Each row was made from one small tree. Brackets hold a mark, then the marks that hang from it, in alphabetical order. Every link used is in the known rows. Write each row's tree.
Known rows:
{lerir dofo}: [  0.7 -16.0   4.8   9.9  -6.8  -4.9   2.9  -0.4  10.3  -6.3  -4.4  -1.0
   3.7   6.6  -2.3  -1.8  -4.4  -2.8  -9.5   7.9  -1.9 -11.5  -9.7   0.1]
{nizi vened}: [  0.5   2.3  -3.2   8.7  13.0  -9.6  10.9  -1.7   2.8  -3.6   7.8  10.4
   1.9 -14.9  -9.5  -7.3   6.7   9.8  -6.8  -6.2  10.8   2.0   1.4  -6.3]
{nizi {dofo {lerir kikaz tepag}} vened}: [-11.6 -24.8   3.6  28.2  20.0 -25.7   3.7  -7.8   1.8 -10.7  -9.3   2.6
  13.2  -8.8  -0.9   4.3  10.8  -1.5   0.4  16.5   0.1  -5.4 -13.3  14.8]
{tepag {lerir kikaz}}: [-15.0 -15.4   6.4   2.0  -3.5  -0.8 -11.6  -6.8 -11.1  -9.5  -0.1 -11.3
   7.3  -1.0  14.9  14.4   0.2   3.1  19.9   1.7  -1.1  -4.2 -15.1  16.1]
{darez {ludut {tepag {lerir dofo kikaz}}}}: [-27.3 -46.2  17.0  22.2   8.5  -6.8 -14.5  -7.4  10.9  -0.9   8.0  -8.9
   0.7  24.7   6.9  11.2  -2.0  21.6   9.2  18.7  -3.8 -11.4 -23.4   2.5]
{lerir kikaz tepag}: [ -8.4 -25.5  10.8  21.9   2.7   1.0 -13.2  -7.7   0.4 -12.8 -13.3 -11.1
   4.4   2.9  16.8   9.1   0.8 -10.6  -0.1   9.0 -16.1  -3.5 -17.0  17.4]
{kikaz {lerir tepag}}: [ -9.4  -6.6  11.4   6.7  -7.9   9.7 -20.4   6.9  -2.8 -11.9   3.8   5.0
   4.1  17.4   1.0   2.3  -0.1   1.9  -4.8   0.4   0.4   2.7 -10.6  13.1]
{darez ludut}: [-7.8  1.8  3.4  2.6  8.6  1.6 -5.0  1.6 10.8  3.1  0.1 -5.1 -8.9  5.4
 -8.6  1.2 -4.2 12.0 -9.0  6.3  6.8  4.4 -9.7 -9.9]
{kikaz lerir}: [-6.7  6.6 -0.3 -3.2 -4.7  5.7 -8.3  7.1  0.4 -7.0  9.8 10.2  2.3  8.2
 -5.8 -0.8 -0.3  8.3  0.5 -5.4  8.6  3.5 -5.9  1.7]
{kikaz {lerir {dofo {nizi vened}} tepag}}: [ -7.4 -18.9  13.7  22.5  -0.3   5.7 -11.0  12.2  -1.9 -23.9  20.1  21.5
  12.4  15.5 -18.5 -20.2   4.5  17.0 -13.9  -2.0  10.4   3.5 -10.7   8.8]
{dofo lerir {nizi vened}}: [ -5.5   9.4  -7.8  -3.4   6.4  -3.2   5.7  14.1 -15.7  -9.1  17.1  10.3
  17.6  -3.2 -22.3 -13.7   6.4  25.7  17.5  -3.6  13.7  15.5   9.4   3.0]
{vened {nizi darez {dofo {lerir tepag}}}}: [  3.4  -6.6  15.0   5.0  -4.8 -22.6   3.0   2.6  -7.9   4.3 -18.4   5.7
   5.0  -4.3 -16.4  12.9  17.1  -9.2  16.1   7.4   8.9  11.2   6.7  12.4]
{kikaz {lerir {dofo {nizi darez}} tepag}}: [  3.3 -15.5  18.8  23.1 -17.5   5.3 -11.4  15.4  -2.2 -13.3   3.5  18.8
  10.3  23.2 -13.1  -7.4   4.0   6.0  -0.8  -4.7  10.3   7.5  -5.6  10.4]
{ludut darez {tepag {lerir dofo}}}: [-19.0 -45.1  13.7   7.6  -2.0   4.0  -5.9  -8.3 -10.1  -0.6  13.2  16.3
   8.2  18.5   3.7  -1.5   3.2  20.8  11.9   2.4  -7.4 -13.0  -0.8  -1.2]
{tepag {lerir dofo kikaz} {ludut darez}}: [-21.1 -42.2  22.8   5.2   5.6   5.5 -12.7  -5.6   0.4 -20.5   0.8   4.7
  13.6   8.9  14.5  16.4  -5.3   5.7   6.7  11.3  -8.7 -18.2 -30.6  11.7]
{vened {nizi darez dofo}}: [ 13.7  -0.1   6.2   6.5   5.6 -22.7  16.4  -5.6  -1.4  14.4 -11.7  16.7
  -7.7 -19.6 -18.2   3.7  19.6 -10.9   0.7  -4.7  16.3   5.7  13.8  -7.1]
{lerir {dofo nizi} {tepag ludut}}: [ -4.1 -28.5  28.5  12.8   5.1  10.7 -16.6  13.9   1.8 -15.9   3.2   2.0
   9.1  31.6   0.1  -3.7  -3.3  -0.3 -11.8  19.1 -11.4  -3.2 -16.0  16.2]
{kikaz {lerir {dofo {nizi darez vened}}}}: [  8.2   0.1   4.4  22.8  -1.0  -6.4  10.4  13.7   3.4 -10.9  17.6  34.8
  11.1  -2.0 -28.4 -18.8  10.6  22.2  -3.9 -16.3  29.8   8.1   1.3  -6.6]
{tepag {lerir {dofo nizi} kikaz}}: [-13.9 -28.0   9.9   9.6  -8.8   3.9 -12.0  -0.2 -12.7 -16.2   7.1  -5.1
  15.5  13.0   3.3  -0.2  -0.8  10.1  17.5   5.9  -2.6  -6.9 -16.5  17.7]
{nizi darez {dofo {lerir kikaz}} vened}: [  3.6  -5.3  -4.8  28.0  15.5 -37.8  26.9  -6.0   6.3   1.2 -11.6  16.2
  11.7 -25.4 -11.4   5.4  16.6   3.1  10.4   1.7  19.7  -1.8  -1.0  -1.5]
{ludut tepag}: [ -3.3 -16.9  -0.1   8.5  10.2  -2.3   0.5  -2.3  -1.0  10.1   7.7   7.3
  -2.1  11.4   4.8  -2.9   6.7   9.6   4.8   2.0  -6.0  -0.3   9.5  -5.0]
{vened nizi}: [  0.2   2.1   3.4 -10.9   0.3  -0.1  -1.0  -0.5  -6.8  -3.9  -0.3  -0.7
  -2.5  -8.8 -11.2   3.6   8.9  -1.3   5.9  -3.2  -0.1  10.5   3.2   2.6]
{lerir kikaz}: [ -4.5 -11.8  -1.2  13.2   6.9  -1.4  -1.3  -7.4   2.0  -5.8  -6.1  -6.2
   3.1  -5.1   9.5   7.3   1.3  -3.7   3.0   3.2  -7.0  -4.2 -11.6   5.0]
{dofo lerir}: [-6.8  5.5 -4.3 -9.6 -8.3 -4.4 -2.4  9.0 -5.2 -4.5 -0.6 -4.9 11.4  5.3
 -5.5  6.3 -2.8  7.8 18.3  6.5  2.0  4.8 -1.9  8.5]
{dofo {lerir kikaz}}: [-12.9  -6.9  -5.0   1.8  -1.3  -5.7  -2.9   1.7  -3.3 -12.8  -8.2 -11.3
  15.6  -0.8   5.1  13.6  -2.2   3.4  22.8   7.8  -6.2  -0.2 -13.9  14.2]
{dofo {lerir tepag} {nizi vened}}: [ -8.4  -4.1   4.6   5.9   6.0   0.9  -6.4  13.7 -15.9 -15.2   9.8   6.1
  18.3   6.3 -15.2 -11.1   6.1  19.9  13.3   1.1   4.1  14.7   3.2  15.5]

Write each row's tree:
[-22.1 -17.5  13.2   1.8   9.7  -0.4 -15.7   0.8  -2.3  12.5  17.0  -3.2
  -6.4  23.5   0.9   4.4   0.0  27.8  12.5   8.9   5.8   1.8  -1.5  -2.8]
{darez {ludut {tepag lerir}}}
[ 15.1   8.9   0.8  16.0  10.2  -6.6  17.6   7.9  -6.1   2.2  11.3  25.7
   6.1 -16.4 -19.6 -15.1  14.2  15.9   4.5 -19.0  22.2  16.1  17.9  -7.7]
{dofo {nizi darez vened}}
[-16.0 -21.2   6.8  12.2  -4.1  -1.0 -13.8   1.6  -4.0 -16.1 -14.8 -16.0
  16.4   9.8  11.5  15.8  -1.2  -0.9  18.1  13.4 -14.5   2.0 -19.3  24.6]
{dofo {lerir kikaz tepag}}
[-18.7 -45.2  12.7  18.7   2.6   2.4 -13.1  -0.9 -15.0  -5.6  15.7   1.5
  12.2  24.3   8.3  -2.4   5.6  19.2  24.2   9.2 -10.1  -8.9  -5.5  12.8]
{ludut {tepag {lerir {dofo nizi} kikaz}}}
[ -5.1  -6.9   4.5   5.7 -10.2  11.7  -9.6  12.1  -3.8 -13.5  16.9  15.7
  10.1  21.4 -17.5 -15.6  -1.0  13.7  -1.4  -1.7   7.0   2.1  -6.7   2.4]
{kikaz {lerir {dofo nizi}}}
[ -8.2 -41.9  15.6  30.9  -3.2  -3.1 -10.5  -7.9  10.1 -18.2 -16.3 -12.0
   8.7  11.0  13.6   8.2  -4.6 -12.2  -8.9  16.2 -20.0 -14.5 -28.1  16.8]
{lerir dofo kikaz tepag}
[ -8.1 -41.1  28.3  12.2   5.3  10.4 -11.8   1.3   8.3 -18.1  -5.0  10.2
   8.1  18.4   6.6   4.7  -5.4  -3.3 -19.0  15.1 -17.3 -12.8 -22.0   7.3]
{lerir dofo {tepag {ludut darez}}}
[ -1.1  14.8   2.9  -0.4  -1.5  -0.3   1.7  18.9  -5.1   3.3   1.7   3.8
   7.5   9.1 -24.8   0.2   0.3  26.3  22.1  -0.6  19.7  22.5   5.9  -2.6]
{dofo lerir {nizi {darez ludut}}}
[  5.7   2.8   9.8   8.2  14.4 -20.7  11.3  -4.6   9.3  16.2  -9.7  10.3
 -15.2 -13.0 -27.0   5.2  15.4  -0.4  -7.5   2.1  22.2  10.3   6.5 -16.0]
{vened {nizi {darez ludut} dofo}}
[-24.2 -58.0  12.8  19.4   3.9   3.2  -6.7 -15.2  -9.0  -7.5   7.4  10.7
  11.2  12.4  15.7   3.5   4.4  16.3  15.7   5.3 -16.1 -17.4 -13.0   4.9]
{ludut darez {tepag {lerir dofo kikaz}}}
[-17.9 -47.6  13.3  19.7   0.1  -9.1  -9.1  -8.3  -0.6  -3.4   5.5  -3.6
   8.9  17.7  16.1   8.6   2.6  10.8  17.0  12.0 -10.2 -16.6 -15.0  11.4]
{ludut {tepag {lerir dofo kikaz}}}
[-11.2 -19.2  25.4  -6.2  -3.3  -2.9 -13.8   8.3   5.5  -8.9   5.9  -2.5
   7.8  20.4   7.2  13.4  -6.1   3.9   1.2  15.1   2.5 -13.4 -22.5  12.5]
{tepag {lerir dofo} ludut}
[  4.9   9.5   6.0  20.1  17.0 -16.6  16.5   1.6  16.8   6.3   3.7  14.5
  -6.1 -15.9 -20.2  -2.7   6.5  17.3  -9.7 -10.4  28.2  12.8   0.9 -18.1]
{nizi {darez ludut} vened}
[ -0.9   8.4   6.1  -1.4   7.0 -25.5   9.8   5.2   4.6  12.5 -12.4   4.9
  -3.4  -8.5 -30.4  11.4  11.8   8.0  11.8   7.6  25.0  13.7   3.3  -6.6]
{vened {nizi {darez ludut} {dofo lerir}}}
[-16.6 -29.4  23.8  -7.2  -0.1   8.6 -11.9   1.6  -3.2 -12.9   8.0  10.6
  10.3  14.6   4.8   9.2  -5.2  10.1   1.3   8.5  -1.8 -13.6 -19.2   6.3]
{tepag {lerir dofo} {ludut darez}}
[-13.6 -16.3   3.1  18.4  12.2   0.2  -6.5   5.9 -15.1 -22.1   3.4  -0.7
  22.5   0.6  -4.8  -3.7   6.7  15.5  16.5   5.2  -3.5  11.4  -8.6  22.0]
{dofo {lerir kikaz tepag} {nizi vened}}
[-16.1 -12.5  19.4 -15.8   6.1  12.5 -14.5   2.4 -13.8  -7.6  11.6  10.9
   6.7   8.1   8.2  10.7  -1.2  11.0  11.0   1.3   0.6  -4.0  -9.1   8.3]
{tepag lerir {ludut darez}}
[-10.1 -23.1  15.9  16.7 -14.2   4.1 -17.7   6.4   8.1 -17.3   1.5   5.7
   7.3  24.0  -2.0  -0.2  -4.9   0.6 -13.6   8.3  -1.3  -6.0 -21.5  13.1]
{kikaz {lerir dofo tepag}}
[  5.4  -9.0  12.0  14.9  -5.9 -11.1   9.1   7.6  -9.0  -6.0  16.4  20.9
  12.7  -3.5 -18.9 -10.5   9.7  21.1  12.2 -12.5  26.1   5.7   5.1   3.3]
{tepag {lerir {dofo {nizi darez vened}}}}
[  1.6 -20.2  22.4  29.4  -3.1   3.2  -6.6  10.7   9.4  -3.5  -5.9   3.5
   0.5  21.3 -15.6  -6.0  -1.7  10.3  -9.0   6.6   6.3   7.1  -7.6   0.5]
{lerir {dofo {nizi {darez ludut}}} tepag}
[-13.4 -33.8  13.1   7.0  -3.7   4.7 -11.3   5.5 -16.8   1.5  23.3   7.5
   7.7  30.2  -1.4 -10.6   5.0  23.7  19.2   5.9  -1.9  -4.2   6.2   7.3]
{ludut {tepag {lerir {dofo nizi}}}}
[ -5.8   0.9  13.3   9.7  -3.3   5.2 -11.9  18.3  -4.8  -3.4  -5.0  -1.0
   9.2  18.8 -18.4   2.1  -0.9  21.0  18.6   3.5  11.0  22.5   0.6   9.1]
{dofo {lerir tepag} {nizi {darez ludut}}}
[  5.3  -6.1   7.9  24.4   8.8 -32.6  14.4   1.2   2.6   4.0 -10.0  17.4
  10.4 -11.2 -13.5   1.6  15.3   3.1   2.1   4.7  20.1   2.2   5.3   4.8]
{nizi darez {dofo {lerir tepag}} vened}
[-15.8 -34.1  28.4   8.9   0.3  16.3 -20.0   6.9   7.2 -22.7   4.8  21.1
  11.0  26.3   2.7   4.6  -5.2   4.7 -18.7   9.6  -7.9  -9.5 -27.2   8.5]
{kikaz {lerir dofo {tepag {ludut darez}}}}
[-16.3 -31.6  24.3   6.6   2.7  -5.0 -14.1   1.3   6.5 -16.0   0.7  -8.3
  11.1  14.4  16.2  19.7  -5.1   0.7   5.1  17.3  -4.2 -17.3 -33.0  18.8]
{tepag {lerir dofo kikaz} ludut}
[ -7.1  -5.3   1.9  21.4  12.8 -27.0   9.3  -2.7  14.0   7.9 -18.6   0.2
   2.6  -5.7 -11.0  14.0   5.5   6.9   9.4  13.7  16.5   0.8 -10.3  -5.4]
{nizi {darez ludut} {dofo {lerir kikaz}}}
[  2.5  -6.5   5.6  28.1  30.2  -6.5  13.7   6.6   4.3  14.9  21.1  27.1
  -5.7   0.6 -23.9 -17.9  15.2  36.0   3.4 -10.4  22.6  17.3  19.4 -20.6]
{dofo {nizi {darez {ludut tepag}} vened}}
[-22.6 -30.7  18.1   4.8  11.9  10.5 -17.3   2.0  -5.5 -22.9 -10.2  -1.1
  19.4  10.8  15.3  19.9  -1.5   2.0  12.8  14.8 -21.5  -1.2 -25.1  21.5]
{dofo {lerir kikaz {tepag {ludut darez}}}}
[  0.1   8.2  -0.3  17.8  19.7 -34.3  21.9   3.4  16.0  11.7  -3.5  16.3
   1.7 -14.4 -29.3   0.6   9.9  19.4  -1.7   5.9  34.0   6.1   2.7 -14.9]
{nizi {darez ludut} {dofo lerir} vened}
[-15.9 -17.9  23.3  -0.1   6.8  23.3 -23.8   7.6  -3.5 -17.4   8.1  21.4
   6.8  19.3   4.1   6.1  -0.9   6.7  -9.4   2.3  -4.6   1.8 -18.6   9.3]
{kikaz {lerir {tepag {ludut darez}}}}
[  1.5 -13.8  11.6  17.2  24.6 -23.0  11.3  -5.4   8.9  27.0  -1.1  17.5
 -17.7  -0.6 -23.2   2.3  22.2   8.7  -0.4   4.2  16.0   8.2  16.2 -20.0]
{vened {nizi {darez {ludut tepag}} dofo}}
[-10.1 -24.4  23.0   3.9  13.0  16.5 -15.8   1.0  -1.9 -11.4  -2.0  10.7
   3.7  12.3   8.5   6.2  -0.5  -1.3  -9.1   7.5 -14.2  -2.2 -11.6   7.9]
{lerir {tepag {ludut darez}}}
[  6.2   6.9   2.8  -4.0  -1.9 -26.5  13.9   2.7  -6.1   8.0 -13.5  10.9
   4.7 -14.4 -23.3  10.0  17.7  -2.1  20.3   1.5  17.8  10.3  11.6   1.1]
{vened {nizi darez {dofo lerir}}}
[  1.1   3.9  -5.4  18.0   8.3 -12.3  16.2   7.7 -10.1 -10.4   2.4  13.8
  20.4 -16.9 -15.2  -2.4  11.9  18.8  27.9 -10.1  16.0  17.1   4.5   6.1]
{dofo {lerir kikaz} {nizi darez vened}}
[-17.4 -20.6  18.6   5.7   7.2  -0.8 -19.3   8.2   2.3 -20.1 -11.3 -14.3
  17.4  17.5  17.3  24.3  -4.4  -2.8  11.8  22.7 -14.4   0.4 -29.0  26.7]
{dofo {lerir kikaz {tepag ludut}}}
[ -9.7 -43.8  27.5  26.7   9.6  -1.5 -15.3   0.9  17.4 -19.5 -12.6  -9.4
   9.3  19.0  18.5  15.8  -4.5 -14.1 -15.5  25.5 -20.1 -14.0 -36.7  18.2]
{lerir dofo kikaz {tepag ludut}}
[ 14.0  -9.2   7.7  17.0  -9.6  -2.6   9.1   8.1   0.3  -0.7  -0.9  13.7
   7.1   4.5 -14.5  -9.8   3.1   4.3   3.3  -5.8  10.0   3.7   5.6  -1.2]
{lerir {dofo {nizi darez}}}
[-15.9 -18.7  19.7  -5.9   6.5  12.5 -16.9   8.2  -7.5 -16.3  -4.1   5.7
  16.6  16.6   3.9  13.8  -3.8   7.6   8.4  13.3 -12.8   2.1 -14.1  16.1]
{dofo {lerir {tepag {ludut darez}}}}
[ -6.1 -37.2  11.7  38.8  11.8  -1.1  -2.8  -2.9   0.1 -23.0   2.1   4.8
  15.2   2.9  -3.4 -10.8   6.1   4.8 -10.1   7.7  -7.1  -2.8 -16.9  12.7]
{lerir {dofo {nizi vened}} kikaz tepag}
[  7.2   6.5  -3.7  15.6  11.0 -36.2  26.1   1.2   4.0   8.7  -3.9  21.2
   8.8 -19.9 -21.3  -1.6  15.8   7.6   6.4  -1.7  28.7   1.9  11.5  -6.6]
{nizi darez {dofo lerir} vened}
[ 14.9   1.9   1.0  25.7  17.7 -32.4  28.3  -7.7   9.1  12.7  -2.1  28.1
  -2.5 -24.9 -15.4  -8.3  19.6  -1.3 -11.9  -6.1  25.5  -1.9  13.1 -15.0]
{nizi darez dofo vened}
[  7.5   4.0   4.1  27.7  26.6 -29.1  23.1  -6.7  19.7  17.2  -0.8  21.4
 -10.8 -19.8 -24.3  -6.7  13.3  11.3 -20.4  -1.7  34.3   2.1   5.3 -23.8]
{nizi {darez ludut} dofo vened}
[-14.8 -30.0  12.0  12.5  -9.5  -6.2  -8.9  -6.9  -1.3 -14.1  -2.0 -10.3
  10.7   6.5  13.6  12.8  -3.4   0.3  12.7  10.2  -4.1 -14.4 -24.4  16.2]
{tepag {lerir dofo kikaz}}
